Each row comes from the steps of one walk. Every step used is in the known rows, and no mark comes twice. Write the walk behind each row, first mark first.
In the rows, zero is written as 128.
Known rows:
suvo vovu: [152 125 120 113 141 148 131 124  96  91 134 110  99 135 139 128 124 140
 122 125 115 131 114 120 161 144 141 140]
fefo suvo: [138 103 156 119 143 119 121 122 134 119 122 126 120 120 122 126 147 125
 113 121 129 120 104 128 104 134 135 141]
vovu suvo: [150 112 132 157 115 120 139 148 127 116 144  94 109 113 138 103 119 128
 127 112 121 130 124 131  99 138 122 132]
bilimom fefo dipa: [124 110 123 145  89 119 140 138 170 128 150 155 131 117 137 109  84 171
 150 127 144 120 158 113  77 108 124 134]
dipa sireri: [158 142 116 140 127 129 111 108 128 132 118 119 136 110 134 127 133 119
 112 120 121 119 144 145 142 146 120 129]
rogut suvo: [138 118 133 127  92 125 147 137 113 115 136 120 128  88 121 133 132 120
 118 152 125 142  96 125 126 117 115 134]
suvo kufa: [144 119  82  93 136 134 143 159 110 147 155 128 134 150 161 140 124 139
 135 132 135 109 132 139 140 152 137 112]
rogut bilimom vovu suvo: [164 112 158 161  85 129 113 164 102  66 105 101 104  80 141  86  96 145
 124  64 121 165  73 122  96 148 129 162]
suvo rogut bilimom: [134 139 147 137  90 126  97 136  80  96 103 147  92  81 104 123 116 123
 120 137 125 154  71 106 126 122 136 163]
bilimom rogut suvo: [138 104 123 102  84 119 180 132  94 105 133 145  94  64  90 136 145 112
 126 163 110 145  96 104 120 121 102 167]
bilimom fefo suvo sireri dipa vovu: [144  80 144 133 141 141 147 128 159 113  93 160 132 116 156 115 130 125
 116  29 174  96 129 172  34 140 130 164]
sireri dipa: [106 117 113 132 129 129 121 134 175 138 135 135 136 137 153 129 139 121
  99 101 150  98 135 150 135 133 133 124]
kufa suvo sireri dipa vovu: [138 108 111 138 138 151 170 128 111 106  92 114 124 132 147 106 135 100
 122  48 148  95 110 187  51 166 134 122]
fefo dipa vovu suvo rogut: [164  97 126 159  72 103 167 127  92  77 146 109 100  84 145  87 119 127
 154  97 141 128 100 115  90 171 135 129]
fefo dipa: [134 116 120 145 109 116 143 126 135 121 154 134 143 130 133 122 114 153
 125 135 135 118 138 115 114 122 129 118]
bilimom vovu: [132 111 124 113 124 132 124 134 122  89 111 125 128 131 142 113 122 130
 146  92 114 143 111 130 143 154 125 144]
kufa suvo fefo dipa vovu: [122 100 147 106  95 129 153 126 137  88 112 102 109 123 145  77 104 142
 175 101 152 110  81 151  63 161 145 119]
fefo dipa vovu bilimom rogut: [143 102 145 103 107 115 172 126 110 116 124 126 113  72 115 121 134 169
 139  83 158 116 124 120  87 168 129 117]
rogut bilimom: [135 140 163 145 105 132 106 144 114 120 104 138 127  96 113 126 109 139
 106 115 142 146  85 117 114 114 137 144]
fefo dipa vovu suvo: [167  99 137 167  84 110 178 137 133  96 143 101 131  99 158  90 109 145
 141  79 160 122 115 131  79 163 136 113]
rogut suvo vovu: [165 116 130 114 113 145 150 134  82  79 140 102  97  96 133 134 131 131
 109 150 114 149  78 121 156 133 133 147]
bilimom fefo: [116 121 129 128 109 130 123 142 167 130 125 150 115 114 131 117  99 147
 150 122 140 130 148 127  98 113 123 146]
sireri suvo fefo dipa vovu: [157 108 160 111 101 132 123 137 142  99 153 120  98 113 123 105 114 169
 158  95 142 102 108 114  77 155 130 145]
sireri suvo: [158 135 138 133 127 137 117 150 130 130 156 119  86 123  97 132 136 141
 131 126 104 115 128 102 106 140 116 149]
vovu suvo rogut bilimom fefo dipa: [149 106 146 184  40 106 119 163 119  85 144 141  75  52 122  80  63 167
 138 121 132 152 105  93  46 112 128 171]
vovu suvo sireri dipa: [155 100 105 177 143 134 141 144 120 118 144 112 120 135 161 111 124 122
  85  73 122 103 162 163  59 131 112 142]
dipa vovu bilimom: [140 129 164 111 137 134 124 137 117 128  96  95 131  95 139 125 138 150
 130  65 169 124 111 155 103 176 139  96]
kufa suvo fefo dipa: [109 106 134 113 110 128 130 129 137 104 141 104 101 140 131  86  97 148
 156 146 118 112 107 143  66 133 136 131]
dipa sireri suvo: [185 149 124 144 125 136 101 127 129 136 145 111  95  99 104 133 140 135
 112 115  96 107 140 122 120 156 107 144]
kufa suvo rogut bilimom vovu: [133 123 136 120  83 135 105 149  65  49  77 117  61  82 102  86 112 110
 151 105  92 161  27 122 103 165 140 169]
suvo sireri dipa vovu bilimom rogut: [138 102 127 111 154 145 161 130  89 123  92 136 116  91 128 137 154 139
 100  35 152  98 144 166  64 171 116 138]
kufa suvo: [122 128 123 127 123 131 141 140 125 119 119 102 101 129 116 105 128 112
 144 134 110 121  99 140  89 146 132 121]
vovu bilimom fefo: [114 128 154 120 129 135  98 157 161 148 124 116 112  99 130 118 104 178
 134 100 147 122 153 146  77 131 123 119]
vovu bilimom fefo dipa sireri suvo: [180 139 140 152 104 130  85 153 169 151 168 102  95  73 114 118  99 206
 119  98 117  93 179 126  46 153 108 130]
vovu bilimom: [127 135 149 117 146 131  98 143 122 146 124  94 123 111 127 130 132 159
 113 109 134 123 136 147 107 144 130 106]

Which walk is each row?
[158  85 101 163 139 143 137 151 111  79 126 107 119 134 173  95 119 128
 103  34 111 115 146 164  76 157 110 159] | bilimom vovu suvo sireri dipa
[116 118 152 116 137 135 122 138 163 141 102 100 143 107 164 125 146 139
 104  37 188  96 120 179 110 182 146  92] | sireri dipa vovu bilimom
[151 116 132  81 154 145 136 133  75 101 131  99  59  88 110 136 138 161
 118 119 105 129 121 110 139 165 130 151] | suvo vovu bilimom rogut
[154 134 126 125 111 129 107 143  95 110 160 127  53 101  84 126 144 125
 143 149  85 124 110  87 114 151 118 161] | sireri suvo rogut
[113  92 175 110 134 128 112 145 207 137  98 122 126  88 164 108 137 155
 113  25 202  91 116 179  56 171 143 122] | sireri dipa vovu bilimom fefo suvo
[155  90  82 122 116 128 174 173 151 129 149 104 139 126 210 111 132 122
 119  45 180  85 117 175 114 199 150 105] | sireri dipa vovu suvo kufa
[134 116 101 146 153 145 131 126 116 129 125 141 140 151 147 135 133 124
  89  91 132  98 163 162  89 122 118 139] | suvo sireri dipa
[157  92 141 165  67 114 175 150 169 100 145 119 121  85 162  78  85 164
 165  65 169 124 135 127  48 149 131 128] | bilimom fefo dipa vovu suvo
[141 113 135 119 121 145 129 156 133 101 146  73  71 104 139  94  85 201
 150 112 121 115 122 139  59 156 145 114] | kufa suvo vovu bilimom fefo dipa
[128  97 158 120 125 123 120 135 175 120 123 148 111 109 124 113 116 144
 137 115 139 123 123 127  71 117 129 160] | bilimom fefo suvo
[134 112 189 140 104 127  96 150 161 113  98 157 112  77 113 113  99 155
 118 104 154 141  80 117  57 105 136 178] | rogut bilimom fefo suvo
[208 146 117 130 139 157 102 125  99  99 155  87  65 103 117 133 137 144
 108 114  84 110 126 114 151 174 123 162] | dipa sireri suvo vovu
[166 109 128 159  98 115 104 118 148 106 155  88 119 104 163  85  94 158
 117 118 119 112 150 145  83 143 115 140] | vovu suvo fefo dipa sireri
[166 124 148 104 128 147 121 147  77  95 134  66  94  76 132 135 134 163
  97 131 120 141  84 138 136 148 132 124] | rogut suvo vovu bilimom
[207 136 126  98 152 152 107 133  79 107 149  84  26  59  85 141 152 169
 103 106  71 108 137 104 124 197 109 167] | dipa sireri suvo vovu bilimom rogut
[146 119 155 127 117 120 141 134 124 123 122 101 149  98 145 116 124 175
 128  68 173 113 121 145  90 168 142  86] | fefo dipa vovu bilimom
[184 129 131 119 141 157 120 144  99  95 163 100  59 121 107 131 136 155
 126 121  89 121 112  92 138 153 133 156] | sireri suvo vovu
[160 109 169  97 179 141  97 130  99  97 121  75  87 106 136 130 145 166
  95 101 122 119  94 139 114 164 148 132] | fefo suvo vovu bilimom
[141 108 106 148 123 142 153 137 103 121 131 133 138 114 140 141 138 113
  79 113 127 112 126 164  82 108 109 142] | rogut suvo sireri dipa
[143  97 164 124 108 130 136 135 135  90 117  90 102 101 163  83 113 132
 154  76 154 130  98 153  87 164 135 140] | dipa vovu suvo fefo
[124 105 177 111 143 126  89 147 169 137 115 113 100  91 126 115 120 169
 123  97 146 118 134 143  50 134 129 136] | vovu bilimom fefo suvo
[119 110 128 125 120 132 147 123 169 125 107 137 151 125 163 121 143 112
 120  56 181  99 112 162 134 163 144 114] | sireri dipa vovu
[146 101 170 115 102 122  85 132  77  49  82 142  85  72 111 107 128 120
 123  96 109 161  29 105 115 153 141 194] | fefo suvo rogut bilimom vovu
[174 125  89  94 135 142 132 180 112 148 186 123  94 139 135 146 133 150
 136 127 109  95 130 116 113 165 127 131] | sireri suvo kufa
[166 103 144 138 167 135 131 117  82 111 114 133 120 130 118 132 139 125
 103 105 111 120 127 139  59 118 117 157] | fefo suvo sireri
[126 134 161 145  87 136 102 157 152 120 101 159 117  84 117 115  79 158
 132 109 152 152 104 119  82  96 132 162] | rogut bilimom fefo
[137  93 140 145 103 113 123 141 145 103 166  99 108 120 157  83  89 166
 134 127 127 118 135 127  70 126 125 141] | vovu suvo fefo dipa
[167 130 151 128  78 139  82 163  69  59 119 135  52  70  83 111 121 140
 137  95  87 156  53  81 114 160 125 195] | sireri suvo rogut bilimom vovu
[130 110 139 134 145 153 128 149 145 135  93 130 135 104 162 117 115 161
 115  17 183  97 162 192  35 152 124 121] | suvo sireri dipa vovu bilimom fefo
[138 113 152  91 129 128 162 132 106 121  97 118 101  71 106 125 148 142
 140  73 147 124 113 133 102 180 126 128] | dipa vovu bilimom rogut
[182  89 127 183  91 128 185 148 117  94 136 125 122  96 154  85  78 164
 156  56 153 124 161 140   4 133 115 145] | bilimom fefo dipa vovu suvo sireri
[138 124 153 129  99 139 102 149 104  78  88 135 124  98 127 113 103 142
 125  81 131 161  72 117 126 137 134 160] | rogut bilimom vovu
[126  98 143 114  80 119 130 133 129 100 156 123 131 101 138 112 101 155
 127 168 133 128  97 126  93 102 117 143] | rogut suvo fefo dipa
[157 137 129 165  51 114  91 124 123 100 115 161 107  50 117 105  76 158
 123 132 134 139 118 108  90 119 124 169] | suvo rogut bilimom fefo dipa sireri
[142 109 115 141 145 149 157 122 113 114  98 142 155 135 157 128 139 113
 106  42 166  99 137 174  90 151 127 130] | suvo sireri dipa vovu
[128 117  98 146 150 148 147 137 114 124 118 118 115 150 135 114 131 109
 107  92 113  92 134 176  54 138 124 131] | kufa suvo sireri dipa
[151 103 142 102 114 130 113 181 141 129 123 160 113  98 147 125  94 164
 124 106 157 122  82 131  71 127 146 163] | rogut bilimom fefo suvo kufa
[180 104 113 127  99 135 127 198  89  84 133 104 111 100 176 103  96 153
 130  68 128 144  76 133 112 173 139 149] | rogut bilimom vovu suvo kufa
[182 155 146 152  68 138  64 148 118 107 127 148  52  37  79 115  99 147
 128 117 102 138 103  97  83 135 112 196] | dipa sireri suvo rogut bilimom fefo
[150  96 115 137  92 120 121 144  84  55 130 103  73  98 141  83 123 116
 156  98  89 153  99 115 126 174 122 160] | bilimom vovu suvo rogut
[127 140 141 137  87 129 112 142  76  90  98 120  63  82  91  98 115 108
 136 143 107 149  43 119  89 140 142 153] | kufa suvo rogut bilimom
[155  99 127 142 110 126 132 153 120  76 130  93 107 113 152  89 114 133
 141  74 106 146 115 128 113 162 121 146] | bilimom vovu suvo
[135 106 145 110 128 114 111 113 101  97 124 135  85 105 112 120 151 106
 129 145 108 130  88 114 113 145 136 162] | fefo suvo rogut
[143  94 127 140 169 137 124 119 127 124 122 142 132 143 143 134 149 119
  73  84 131  90 138 162  64 123 123 152] | fefo suvo sireri dipa
[147 126 116 111 140 152 147 132  95  86 125  83  69 133 128 109 125 128
 142 132  99 127  81 134 126 163 147 132] | kufa suvo vovu
[155 112 170 162  48 123 132 157 113  71  95 131  67  34 128  79  83 133
 160  72 160 161  67 114  64 151 137 173] | dipa vovu suvo rogut bilimom fefo
[161 147 155 142  88 132  87 156  80  97 134 138  55  68  73 126 124 138
 121 135  97 139  71  81 100 132 128 176] | sireri suvo rogut bilimom
[211 154 142 121 159 157  74 140  94 115 152  56  59  88 116 138 142 179
  90  94  88 109 135 130 130 188 123 135] | dipa sireri suvo vovu bilimom
